Each row comes from the steps of one path. Every step used is in the known rows, and no mark comes twice. Write the path behind each row, first mark first.
In the rows, zero is written as 128.
Known rows
lolu-vado-dotab-lozu-naram-sili: [119 119  95 152  99  86 100 104 116 134 139  78 111 139 154 150  65 167
 194 153 125 115 100  73 126 149  82 132 139 128 149 131]
relonaz-vado-dotab-fano-zukes: [174  99 154  49  97 165 135 126 131 134 123 173 155 156 147 125 102 118
 129 102 109 160 131 106 108 110  97 144 197 124 177 136]
lolu-vado-dotab-fano-zukes: [175 109 129 109 145 128 104 120 129 133 129 173 174 133 164 149  88 117
 152 137 133 159 142  66 121 141 115 166 206 139 183 144]
relonaz-vado-dotab-fano-komol-lozu: [167  98 168  38 112 189 142 117 139  95 143 126 155 174  95 105  91 110
 136 109  89 146 114 110 144 120  96 118 180 127 162 160]
dotab-fano-komol-lozu-kigu: [165 149 181  76 153 117 183 145 108  54 145 169 120 124 104 106  69  89
  95 141 124 131  82 109 115 146 148  99 127 128 158 113]
naram-sili-lobar-lozu-dotab: [ 92 114 111 129  96  73  98 151 134 175  83  92 167 103  83  91 180 175
 133 114 121 153 162 126 150 135 151 132 111 111  97 132]
naram-lozu-dotab: [128 114 121 176 119 136 124 159 101 115 132 151 109 127 124 138 150 180
  75 158 131 150 132 192 108 164 155 160 132 194 131 119]
relonaz-vado-dotab-lozu: [139  77 130 109 107 174 149 115 130 161 146 120 117 131 135 135 116 110
 133 128  95  91 142 132 137  88  92 147 155 123 120 157]
murad-lolu: [ 96 172 153 133 138 178 159 109 148 164 119 154 111 112 145 158 179 124
 173 144 156  96 173 162 153 125 130 146 106 109 119 131]
fano-komol: [130 135 176 140 109 172 124 143 121 142 171 165 107 145 122 168 114 144
 106 167 133 119 146 150 126 125 149  97 108 136 135 114]
sili-lobar-lozu: [ 80 108 123 133 145 118 109 126 172 206  89  91 148  79 131 115 209 125
 121 103 126 129 178 129 181  74 197 124 101 109  83 136]
naram-lozu-lobar-sili: [ 81 156 140 126 139 116 123 163 122 104 110 105  50 116 114 126 171 121
 116 131 154 148 121 187 132 133 168 119 156 152 125 101]
lobar-lozu-dotab-vado: [125 119 108 181 132  65 122  91  97 155 107 114 156 119 131 125 196 176
 110 154 146  97 143 141 123 131 119 140 131 137  91 187]
murad-lolu-vado: [ 86 166 120 180 154 132 160  88 130 168 109 172 119  92 156 187 194 163
 189 181 152  97 168 140 205 137 122 164 127 104 133 151]
murad-lolu-vado-dotab-fano-komol-lozu: [157 139 147  77 160 174 155  87 146  76 142 118 171 149 123 107 111 116
 212 121 137 129 157  80 157 169  82 172 168  93 188 160]
sili-lobar: [ 88 111 132 138 130 161 114 133 161 173 110 148 148  95 139 142 166 134
 120 123 107 130 153 148 166  77 177 124 113 150 107 113]
relonaz-vado: [100 120 142 144 102 150 154 127 121 188 113 180 102 117 129 186 169 157
 107 169 104 118 124 173 188  93 126 118 131 133 105 153]
bida-fano-dotab: [136 116 120 125 142 191 106 162 133 164 160 160 165 121 160 159 117 102
  77  89 111 162 129 178  96 139  88 128  78 132  62  91]
bida-fano-komol-lozu-naram-sili: [126 146 179 115  99 139 118 154 126  95 136 101 121 165  80 111  43 150
 109 122  90 171  57 120 100 163 102  68  58 130 119  78]
lolu-vado-dotab-lozu: [135  95 101 170 158 146 114 106 126 160 152 120 131 107 159 159  95 112
 164 157 125  99 150  96 145 117 110 162 165 140 125 169]
fano-komol-lozu: [134 118 176 128 129 174 120 145 140 115 150 156 118 154  90 119 112 122
 130 166 111 126 122 126 133 132 155 108 110 137 127 154]
sili-lobar-lozu-dotab-vado-zukes: [ 93 111  69 141 104  61 126  79 128 114  64 109 180 113 105  97 221 165
 144 123 106 111 171 136 125  85 144 149 137 130  90 184]
naram-sili-lobar-lozu-kigu: [ 67 139 153  87 108  41 146 161 132 173  79 104 134  70  98  88 155 127
 132 110 123 134 137 104 166 118 186 102  94  84  84 104]
bida-fano-zukes: [151 118 172 136 133 172 124 168 136 166 122 181 138 114 134 143  93 104
  71 114 103 162 125 129  91 120 135 120  94 138 110  92]
lozu-naram-sili: [ 88 174 138 147  76  97 105 139 123 155 116 123  87 148 137 168 105 182
 149 158 132 140  89 134 123 142 130  89  94 146 118 100]
komol-fano: [ 98 117 138 183 118 131 118 149 128 156 118 175 103 154 109 142 138 103
 117 172 116 126 106 169 165 125 187 106 116 167  67 149]
dotab-lozu-lobar-sili: [114 157 123 138 151 121 144 129 133 125 139  98  52 108 119 130 144  71
 131 124 151  95 118 139 126  88 130 118 144 110 135 127]
lobar-lozu-naram-sili: [ 91 171 124 142  89  63 103 138 138 188  96  73  88 128 126 130 154 169
 149 133 155 146 112 118 136 135 154  84  88  97  96 126]
murad-lolu-vado-zukes: [ 80 193  94 165 128 124 169  84 139 124  84 185 106 110 137 194 205 140
 213 185 137 102 182 144 185 129 128 166 138 101 126 181]
fano-komol-lozu-lobar-sili: [100 157 166 103 136 140 126 134 135  70 126 116  69 168  60 107 127  86
 142 144 133 131 108 151 144 125 142  70 138 108 139 116]
bida-fano-komol: [140 134 180 144 130 201 134 159 123 150 165 153 132 130 117 166  87 123
  55 132 102 147 135 169 107 127 127  84  77 138 105  86]
bida-fano: [118 138 154 163 148 178 136 153 136 190 129 153 126  97 143 176 121 101
  73 122  94 140 118 177 130 113 139 109  86 162  70 109]
vado-dotab-fano-komol-lozu: [182 120 165  54 142 200 114 131 150  85 156 107 161 172 109  99  69  76
 148 107 119 152 124  97  96 140 124 123 161 151 161 146]
murad-lolu-vado-dotab-lozu-naram-sili: [108 152  96 129 103 110 142  78 130 116 132  73 113 140 154 123 100 169
 242 130 146  91 137  74 141 160  53 163 130  78 167 123]
komol-fano-dotab-vado: [123  62 118 143 116 100  96 136 101 114 150 174 168 167 144 113 145 131
 155 138 128 130  95 139 113 141 105 156 120 160  57 167]
lozu-lobar-sili: [ 69 187 133 138 139 122 116 128 130 136 108 127  61 127 118 159 165  88
 131 144 144 117 122 183 152 100 145  83 142 129 109 110]
dotab-lozu: [153 119 137 161 144 156 143 137 134 168 153 129 102  94 145 151 119 108
 120 142 135  96 131 119 121  98 151 155 118 138 125 154]
dotab-lozu-lobar: [129 147 132 164 155 111 161 146 121 123 151 125 111 115 117 154 139  85
 130 131 143  71 120 121 116  92 138 114 111 119 143 143]

Write each row's path
[ 67 136 129 121  82 102  98 136 142 152  97 111 125 127 130 131 132 190
 147 117 112 146 107 126 148 107 151  97  88 138 124  73]
lozu-naram-sili-lobar
[173 103 128  70 100  54 106 167 143 142  85 113 203 110  95  49 149 166
 121  70 135 192 150  56 102 141 134 175 156  92 178 121]
naram-sili-lobar-lozu-dotab-fano-zukes
[173 156  93 151 153  94 137 122 128 162 108 107 142 106 132 128 177 129
  78 113 159 136 143 138 127 135 140 132 144 122 131 156]
lobar-lozu-dotab-fano
[ 66 125 131 123 142  75 149 127 142 163  81 123 129  65 129  92 178 106
  85 106 122 111 155 133 176  83 200  89  91  87  81  95]
sili-lobar-lozu-kigu
[180 119 157  67 123 178 102 140 148 124 136 151 168 152 160 117  75  84
 143  94 136 158 140  86  70 129 120 145 184 152 173 120]
vado-dotab-fano-zukes
[110 142 117 102 140 155 118 116 138 113 139  65  70 141 127 114 106  39
 158 102 141  91 144 139 100  97 115 109 170 117 129 117]
vado-dotab-lozu-lobar-sili
[192 135 167 103 133 145 128 152 140 143 128 178 150 115 154 142 113 116
 114 126 145 162 124  89  99 122 142 154 154 145 177 127]
dotab-fano-zukes
[163 159 103 150 144 130 138 123 105 132 133 164 143 127 141 167 133 144
  79 136 134 132 122 155 113 145 119 142 149 171 156 133]
lozu-dotab-fano
[ 94 169 100 191 124 107 128 110 121 144  91 202 101 113 134 216 159 138
 170 209 108 128 140 139 172 119 161 133 146 143  99 186]
lolu-vado-zukes
[179 147 170 110 131 167 139 144 122 129 171 150 133 131 135 159 106 128
  94 139 143 140 133 128 119 130 146 126 141 140 175 120]
dotab-fano-komol
[116 139  98 180 133 105 110 121 121 177 106 121 120 119 114 137 188 143
  86 148 143 119 165 167 138 140 150 112 120 117  91 152]
lobar-lozu-dotab
[ 64 115  88 149 129  97  99  95 173 169  76  73 118 105 147 105 198 155
  96  85 130 120 149 131 170  73 184  79  83  92  98  90]
sili-lobar-lozu-naram
[109 133  71 162 144 140 145  37 136 107 130  84 103 138 181 134 122 144
 195 126 156  66 154  97 142 136  66 157 128  79 159 110]
murad-lolu-vado-dotab-lozu-naram
[125 125 119 184 120  99 127  97  76 127 130 165 153 133 134 166 148 192
 119 182 123  95 118 161 108 137  94 141 136 185 114 167]
lozu-dotab-vado
[141  95 129 173 122  95 133 131  72  90 128 139 144 119 128 125 158 209
 106 169 127 130 119 161  93 159 118 182 145 212 129 151]
naram-lozu-dotab-vado
[103 135 158 135 133 110 167 176  98 103 122 164  82  89 138 129 122 132
  78 161 129 135 109 173 118 149 184 124 115 168 110  84]
naram-lozu-kigu
[115  46  78 115  77  82  85 161 136  89 140  96 149 163 119  46 100 145
 157  64 116 147  81  87 111 130 105 145  84 100 104  85]
komol-fano-dotab-lozu-naram-sili-lobar
[110 124 105 167 166 103 134 112 103 112 145 114 135 132 132 169 115  94
 167 144 131  68 133  93 142 116 113 124 151 119 150 160]
lolu-vado-dotab-lozu-lobar
[185 141 133 134 122 144 137 126  95  87 171 164 147 158 112 154 101 164
  66 141 136 135 134 149  96 164 110 127 149 143 192 109]
lozu-dotab-fano-komol
[ 87 123 146 109 105  91 103 165 161 211  90  78 152  79 102  99 184 145
 165 106 131 156 156 107 175 100 184 131 111 108  87 144]
naram-sili-lobar-lozu
[ 95 155 106 168 125  97 107 104 149 180 102  90  76 127 155 138 175 150
  98 129 153 118 134 147 145 103 169  71  86  98  90 113]
lobar-lozu-naram
[154 101 115 108 144 117 157 155 102 102 179 173 113 104 158 114  87  87
 107 112 137  99 113 120  82 136  98 147 103  94 106  93]
fano-dotab-lozu-kigu
[167 145 102 137 163 132 138 128 124 107 111 144 146 136 113 120 129 119
 107 131 111 142  95 140 120 151 126 151 156 173 145 172]
komol-lozu-dotab-fano
[141 115  77 129 152  94 123 117 144 154  92  88 179  88 124  95 197 139
  80  81 130 141 161 127 151 102 157 146 134 114 135 126]
sili-lobar-lozu-dotab-fano
[128 121 105 145 159 168 153  77 140 145 143 111 130 103 159 143 132 115
 211 133 149  74 188  97 153 132  82 196 151  93 144 159]
murad-lolu-vado-dotab-lozu
[164 114 132  80  95  78 121 155 132 122 127  79 194 124  85  69 139 182
 104  84 138 172 159  87 119 149 132 139 140  94 176 115]
naram-sili-lobar-lozu-dotab-fano-komol
[140 110 143 155 120 157 118 130 111  71 145 159 131 175  73 118 103 153
 100 172 110 130 123 153 108 166 122 112 119 145 137 140]
fano-komol-lozu-dotab
[127 127 108 101 104 120 111 123 116 101 136 181 162 147 151 157 158 133
 190 144 125 133 140 134  73 121  86 161 143 149  85 185]
fano-dotab-vado-zukes
[130 166 109 105 161 155 152  75 142 140 124 129 161 112 176 157 149 118
 201 121 159 111 173 111 171 150  86 175 173 117 166 153]
murad-lolu-vado-dotab-fano
[152 151 134  88 141 181 116 125 143 155 141 119 152 136 163 155 101  79
 137 108 131 137 139 131 110 121 129 124 164 170 140 134]
vado-dotab-fano
[121 136 195 116 151 150 175 158 103  78 139 161 115 122  88 109  50  80
  52 129  80 131  84 152 116 149 130  68  68 120  96  77]
bida-fano-komol-lozu-kigu
[147 173 157  70 153 122 140 136 137  49 132 102  94 153  82  96 116  73
 134 112 142 148  94 128 129 127 127  96 169 111 178 129]
dotab-fano-komol-lozu-lobar-sili
[139  63  67 167 113 113  98 133 125  82 166 127 102 181 150  91 104 115
 113 102 139 118  79 132  95 132 112 128  87 104  90  98]
komol-fano-dotab-lozu-naram
[170 136 166  72 120 200 112 129 134 114 181 119 156 164 139 143  68  99
 125 112 132 140 152 125  89 137 121 109 164 146 171 110]
vado-dotab-fano-komol
[165 145 141 105 135 142 132 107 141  64 142 110 112 166 126 115  86 138
 110 115 131 142  78 105 115 132 126  88 115 131 180 107]
dotab-fano-komol-lozu-naram
[121 125 112 174 143 144 116 127 123 117 112 158 124 146  99 131 138 126
 116 167 102 125 113 161 135 146 134 129 122 169 104 167]
komol-lozu-dotab
[186 141 124 131 125 115 134 124 107 119 152 111 142 140 106 118 145 149
  60 118 164 142 160 128 108 154 128 115 138 102 166 128]
lobar-lozu-dotab-fano-komol
[104 137 113 130 162 114 194  78 109  99 134 134 112  93 160 126 104  95
 180 145 144  49 160 102 145 151  85 169 137  73 141 121]
murad-lolu-vado-dotab-lozu-kigu
[156  51 102 151 129 140 111 167 126 117 174 151 131 153 132  95 117  76
 131 117 136 127 113 128 109 139 125 169 113 117  85 146]
komol-fano-dotab-lozu
[146 135 106  95 117  64 113 152 134 165  85  78 190  91 103  86 174 159
 119  82 132 167 144  99 143 135 142 151 139 115 144 139]
naram-sili-lobar-lozu-dotab-fano
[101  66 105  71  51 121 124 106 140 131 113  65 130 138 118  84  94 175
 159  78  79 113 107  92 146  83  87 128 127 106 147  90]
relonaz-vado-dotab-lozu-naram-sili-lobar
[124  91  87 132 138 104 114 154 121  73 157 116  78 171 104  77 133  48
 136  95 151 118 105 149 106 124 105 133 138  87  94 121]
komol-fano-dotab-lozu-lobar-sili
[166 163 165  83 101 107 124 145 128  68 140  97 121 169  98 103  63 160
 153 123 130 173  58  81 105 160 114  95 113 135 181 115]
dotab-fano-komol-lozu-naram-sili
[ 91 146 160 129 154 106 162 140 123 109 106 178  94 111 113 124 107  76
 121 168 104 109  83 138 145 130 169 101 104 140  88 136]
komol-lozu-kigu
[159 100  81 142 144 167 113 127 129 124 178 108 122 124 176 125  81 112
  66  56 123 131  97 138  66 124  66 129  59 104 103  56]
bida-fano-dotab-lozu-naram
[175 128 111 139 141 125 138 154 104 100 127 137 138 117 138 124 141 168
  69 125 136 168 118 166  95 170 143 180 158 191 164 119]
naram-lozu-dotab-fano
[148 123 104 115 143 132 100  74 132  51 143 105 137 180 138 123  67 147
 150 131 119 140  91  84 140 155 101 101 158 128 181 120]
lolu-vado-dotab-fano-komol-lozu-naram
[101  92 108  87  83 132  93 117 156 124 129  39 142 136 140  81  72 135
 176  74 108 121 123  77  98 103 112 121 117 132 139  83]
vado-dotab-lozu-naram-sili-lobar
